What can hang from each mark:
k904: k57 k208
k671: k169
k208: k169 k234 k640
k234: k57 k904
k57: k208 k234
k169: k208 k234 k640

Each row was made from one small tree. The marks that hang from a mark follow it in brackets, in the order of their numbers. Every link used is in the known rows. Write each row's tree.
Known rows:
k904[k57]: [-4.6 -8.3  7.9 12.8 -4.9  4.0 -3.8  3.7 -3.3  3.0  2.1  5.6  0.6 -3.7
 -0.9 -6.7 -9.2 -5.0  1.3  3.3]
k169[k208 k234[k57 k904] k640]: [  8.5 -11.8  17.4  18.8   3.1  22.9  11.6  13.7  -5.4  34.0 -23.3  -5.2
   3.7  18.8  -2.0  15.8 -22.3 -10.9   8.8  14.7]
k904[k57[k234] k208[k169[k640]]]: [  2.0  -6.7  25.0 -22.9 -12.0  12.5   1.8   5.8   3.7  21.5   9.1  14.8
   4.5   5.4   6.1 -17.2  -0.5 -12.4   5.9   4.8]
k57[k208[k234 k640]]: [  3.0  -1.2  -3.6 -57.0 -10.0   2.9  -4.5  -0.8   7.0 -22.3  -6.8  -0.8
  -7.9   4.0   3.3   7.9 -10.9   2.4   8.6   8.7]
k57[k208[k169] k234[k904]]: [  5.5  -4.1   5.3 -31.6  -5.8   3.7  -6.1   5.8  16.1   2.3 -14.4 -19.8
  -5.5  10.6   4.1  -1.6  -1.0  -5.3   2.6 -11.2]
k904[k57[k234] k208]: [ -0.9  -0.2  22.2 -16.7 -11.1   3.3   2.4  -0.2   3.8  17.2   7.6   7.1
  -1.3   5.0   9.5 -12.4 -10.8 -11.6   1.9   5.3]
k234[k57[k208[k169[k640]]]]: [  6.4  -3.1  11.2 -17.2  -4.4  12.3  -4.7   2.5  -1.0   0.9 -15.7  -9.6
  14.1  11.1  -4.6   2.2  -1.0   1.3   8.0  -3.1]
k671[k169]: [  1.0   2.6   8.0  -1.2   6.7  -2.4  -3.6  -0.8   6.0 -18.9  -0.1  -5.9
   5.2   3.3   2.8   2.2   8.9   0.4   1.4  -1.8]
k234[k57 k904[k208[k640]]]: [ 10.1 -13.6   8.8 -13.3 -22.0   2.9  -3.4  -0.7   6.1  11.7  -5.5 -11.0
   7.0  23.4   6.0  19.2 -29.1  -7.5   3.5  -1.0]
k208[k169 k234]: [  0.2   8.7   3.4 -49.8  -6.5   0.9  -2.0   4.1   9.9   3.9  -2.4   5.2
  -4.2  -3.2   1.5  -5.0   0.2  -2.6  -0.7   1.1]
k169[k208 k640]: [  3.5 -10.0   4.0  16.9   5.7  12.2   5.6   6.2  -5.0   9.2  -7.2  10.8
   2.0   3.3  -8.3   0.8  -3.7  -9.5   5.8   8.7]
k169[k208]: [-0.6 -2.1  4.0 -4.5  3.8  5.8  2.0  5.4  3.2  9.0 -4.3  2.4 -0.8  1.8
 -7.1 -0.9 -7.8 -8.2  0.6  3.7]
k234[k904[k208]]: [  8.0  -4.8   7.0  13.9 -10.6  -1.6  -0.6  -1.0  10.6  11.6  -6.9   0.5
   0.5   9.9   5.0  12.6 -15.5  -8.9  -5.4  -7.2]
k208[k234[k904]]: [  5.6  -4.9  -1.4  -4.7  -6.5   1.0   0.5   4.1   8.3   4.7 -16.6  -3.5
  -9.2   2.8   6.1  11.6 -17.0  -9.3  -1.9   1.3]
k208[k169 k234[k57 k904] k640]: [  6.4  -9.0   4.8 -55.2 -20.6   6.9  -6.7   8.1  11.1   8.1 -11.1 -13.4
  -0.8  15.5   3.8  12.4 -22.5  -7.6   6.0   3.0]
k671[k169[k208[k234] k640]]: [  5.8   0.4  13.5 -10.3   9.1  11.2   4.8   7.0   5.5  -9.3 -12.4   8.7
   2.5   5.4  -0.8   5.2  -0.9 -13.1   6.9  15.2]
k169[k234[k57 k904] k640]: [  9.2 -10.9  13.7  23.4  -0.1  17.5   9.5   9.9  -8.3  22.8 -19.3  -8.6
   5.2  16.5   5.3  16.7 -14.1  -1.8   8.2  11.3]
k57[k208[k169[k640]]]: [  5.3  -4.6   3.0 -11.7  -0.9   8.8  -4.9   2.6   3.7  -7.2  -8.6   1.0
   6.8   2.1  -5.1  -1.9   8.5   3.3   5.7  -4.2]
k57[k208[k234[k904]]]: [  7.7  -0.5  -0.8 -12.1  -6.5   1.9  -3.7   1.3  11.9  -9.3 -26.4 -10.1
 -10.3   4.7   4.5  14.8 -17.7  -5.3  -0.1  -2.1]
k208[k640]: [ -0.3  -9.0  -4.8 -22.0  -7.4   1.5  -3.0   0.8  -0.3  -9.6   7.1   1.5
  -1.6   3.0  -0.7   2.8  -2.5   3.0   6.0   4.9]
k671[k169[k208 k234[k904] k640]]: [  7.4  -8.8  18.8  23.2  12.9  17.1   7.8  14.7   3.9   5.7 -17.9  -1.0
   1.0  13.6  -0.1  13.6  -3.8 -10.2   8.0  11.3]
k234[k57]: [  1.9   0.7   7.7  -4.5  -3.5   3.3   0.0  -0.7  -3.4  10.4  -6.2 -11.1
   7.3   9.3   0.9   3.9 -11.2  -0.1   3.2   1.8]

Which tree is each row?
[ 10.4  -4.0  14.7   8.6 -14.9   2.1  -0.5  -1.5   5.9  21.3 -14.1 -11.9
   8.3  19.9   6.2  16.3 -25.6 -10.4  -3.2  -5.4]
k234[k57 k904[k208]]
[ -2.4  -8.8  15.9  -2.9  -7.0  10.9  -2.1  16.2   5.4  19.1  -4.7   2.8
  -5.0   1.6   1.6  -2.5 -10.8  -6.4   1.7   0.9]
k208[k169[k234[k904[k57]]]]
[ -1.7  -0.2  15.0 -39.0   7.3  10.2   2.9   9.8   4.7  -7.8   4.3   1.4
  -0.4  10.5  -1.1   4.6  -2.4  -1.5  10.9  15.7]
k671[k169[k208[k640] k234]]
[  7.8  -6.2  17.4 -27.7 -16.4   9.5   4.4   3.7   3.6  20.9  -4.3  -7.7
   1.4  24.0   9.8  20.4 -28.8  -3.1   6.0   9.3]
k169[k234[k57 k904[k208[k640]]]]
[  7.9   4.3  20.3  -5.4   4.1   7.5  -2.0   4.4   8.6  -8.2 -27.9 -28.9
   5.6  20.8   7.3  20.0 -12.2   0.9   6.5  -0.5]
k671[k169[k234[k57[k208] k904]]]
[  0.2  -3.6  -0.1 -52.1  -6.5   7.3   1.8   6.4   7.1   0.3  -1.8   8.4
 -10.2   3.4  -3.1   4.3 -16.5  -9.8   7.3  15.5]
k169[k208[k234 k640]]
[ 10.2  -7.7   1.5 -16.6  -7.2   9.9  -4.0   6.7  11.5  -5.0 -24.5  -1.9
  -4.8   5.5   0.4   9.9  -5.9  -6.6   4.0  -3.0]
k57[k208[k169[k640] k234[k904]]]
[  7.3 -13.2   3.5 -35.4 -17.1   5.5 -13.2   4.5  11.9  -4.4 -16.4 -23.7
   5.2  19.7  -2.4  13.6 -18.6   0.1   8.0  -9.4]
k234[k57[k208[k169 k640]] k904]
[  3.3   2.0  17.7 -24.4   0.0  18.2   6.9   9.5  -6.3  22.1  -4.0   0.8
   9.8   9.7   0.5   0.5   0.9   2.9   8.9  11.7]
k208[k169[k234[k57] k640]]
[ 4.3 -8.0 12.8 15.1 12.4 10.4  2.5  6.6  1.4 -8.7 -6.4  4.1  9.0  6.8
 -5.3  3.3  5.5 -9.1  6.9  7.3]
k671[k169[k208 k640]]
[  1.3  11.1  27.9 -23.8  10.5  11.5   5.8   7.8   2.1  11.1 -10.4 -10.8
   7.7  16.2   0.6   6.6  -9.6  -5.6   7.2  13.2]
k671[k169[k208 k234[k57]]]
[  8.0  -1.9   6.6  -4.6 -10.0   4.9   0.5   3.1   5.2  14.8 -23.2 -14.5
  -0.5  12.7   7.3  16.6 -26.1 -10.8   0.1   3.7]
k208[k234[k57 k904]]
[ 10.5 -10.7   9.4   9.0 -11.7   6.8  -1.2   4.4   9.6  14.9  -7.0   7.1
   5.6  10.1   0.8   7.4  -4.1  -8.9  -1.3  -7.7]
k234[k904[k208[k169[k640]]]]
[  7.1  -7.1   2.2  -5.7  -2.0   2.5  -1.0   1.2   9.0  -2.0 -17.8 -20.9
  -7.9  11.7   6.8   4.4  -8.4  -6.0   3.4  -5.3]
k57[k208 k234[k904]]
[  6.0  -8.1  -4.1 -59.3 -16.3   2.9 -11.1   6.1  17.8 -14.0 -14.3  -8.3
  -9.9   7.9   1.2  11.2 -12.9  -2.3   5.0  -3.3]
k57[k208[k169 k234[k904] k640]]
[  6.7  -2.7  13.2 -14.8  -1.3  16.9   8.4   6.1  -4.4  20.9 -18.0   4.8
   4.5  10.3  -2.8   7.4 -20.4 -13.9   7.9  18.0]
k169[k208[k234[k57]] k640]
[  2.2 -25.2   1.0   4.4 -14.8   5.9 -12.2   4.9   6.3 -14.3 -11.4  -8.0
  -4.6   8.7  -1.1   7.8 -22.2  -2.7   7.5  -2.1]
k234[k904[k57[k208[k640]]]]
[  3.9 -11.5  11.4 -22.2  -6.8  16.1   5.5  13.0   1.6  22.2 -12.8 -12.1
  -1.9  21.6  -1.8  16.9 -30.1  -8.0  10.8  13.5]
k169[k208[k640] k234[k57 k904]]
[  1.7  12.2  22.6 -19.5   7.3   7.0   3.4   3.4  -0.6   0.3  -5.6 -13.9
   8.8  14.5   7.5   7.4  -0.6   2.8   6.5  10.6]
k671[k169[k234[k57]]]
[ -2.7  -3.5   5.7 -40.9   1.5  13.2   7.1  10.8  -0.5  10.9   5.1   8.1
  -8.4   7.0  -4.0   2.6 -10.3  -1.9   9.6  18.0]
k169[k208[k640] k234]
[  6.5   8.8  26.9 -32.2  -7.5  15.9   8.3   5.0  -1.5  30.1   0.1   7.9
  12.1  14.8   4.2   3.0  -3.8  -0.8   5.6   9.9]
k904[k208[k169[k234[k57] k640]]]
[  1.4 -11.9   6.8   6.1 -10.7   4.6  -3.1   8.0   6.5   7.1 -14.5   1.7
  -9.3  -0.1   4.9   5.4 -24.2 -13.9  -0.8   4.7]
k208[k234[k904[k57]]]
[ -0.1  -1.0  -1.9 -71.4 -12.8   3.1  -5.0   5.5  11.2  -6.9   6.5   6.3
  -6.3   0.3   0.8  -1.7  -2.9  -1.1   5.5   6.5]
k208[k169 k234 k640]
[ -3.8 -11.6  10.7 -62.0 -13.9   7.2 -10.8   6.6   8.7  -7.6   6.1  -4.3
  -2.2   6.1   0.7 -15.0  -4.6  -1.2  12.6   1.6]
k904[k57[k208[k169 k640] k234]]
[ -2.0 -21.4  13.1  -7.5  -7.1  16.3   1.5  17.3   2.6  16.7  -4.5   4.2
  -9.2   9.7  -3.3   5.4 -27.8 -12.0   9.2  15.2]
k169[k208[k640] k234[k904[k57]]]
[  7.1 -11.5   6.0  26.7   4.0  14.7   9.9   9.7  -4.5  13.6 -12.4   3.2
  -2.7   8.8   4.3  12.8  -5.1  -1.6   5.5   9.6]
k169[k234[k904] k640]
[  4.2   0.3  15.7   0.6   3.5  17.2  10.9   5.3 -13.8  19.7  -7.7  -0.5
   6.6  11.9   3.9   7.0  -4.6   3.4  10.0  17.5]
k169[k234[k57] k640]
[  5.3   8.3  14.9 -85.6 -25.0   3.9  -3.8   0.6  11.5  12.1   4.4   2.1
   3.5  14.5   6.6   5.3 -18.1  -5.2   4.6   6.3]
k904[k208[k169 k234[k57] k640]]
[  0.5   6.2   7.4 -55.2  -2.3   2.8  -4.5   2.5  11.2  -2.2  -2.3 -11.6
  -1.5   5.3   2.7 -11.2   7.4   0.2   4.8  -5.3]
k57[k208[k169] k234]
[  0.3 -19.1   4.4 -37.1 -21.6   6.8 -10.1  13.0  12.3   1.1  -2.8   4.3
  -8.1   3.8   1.7   2.0 -20.0 -10.8   5.2   3.1]
k208[k169 k234[k904[k57]] k640]
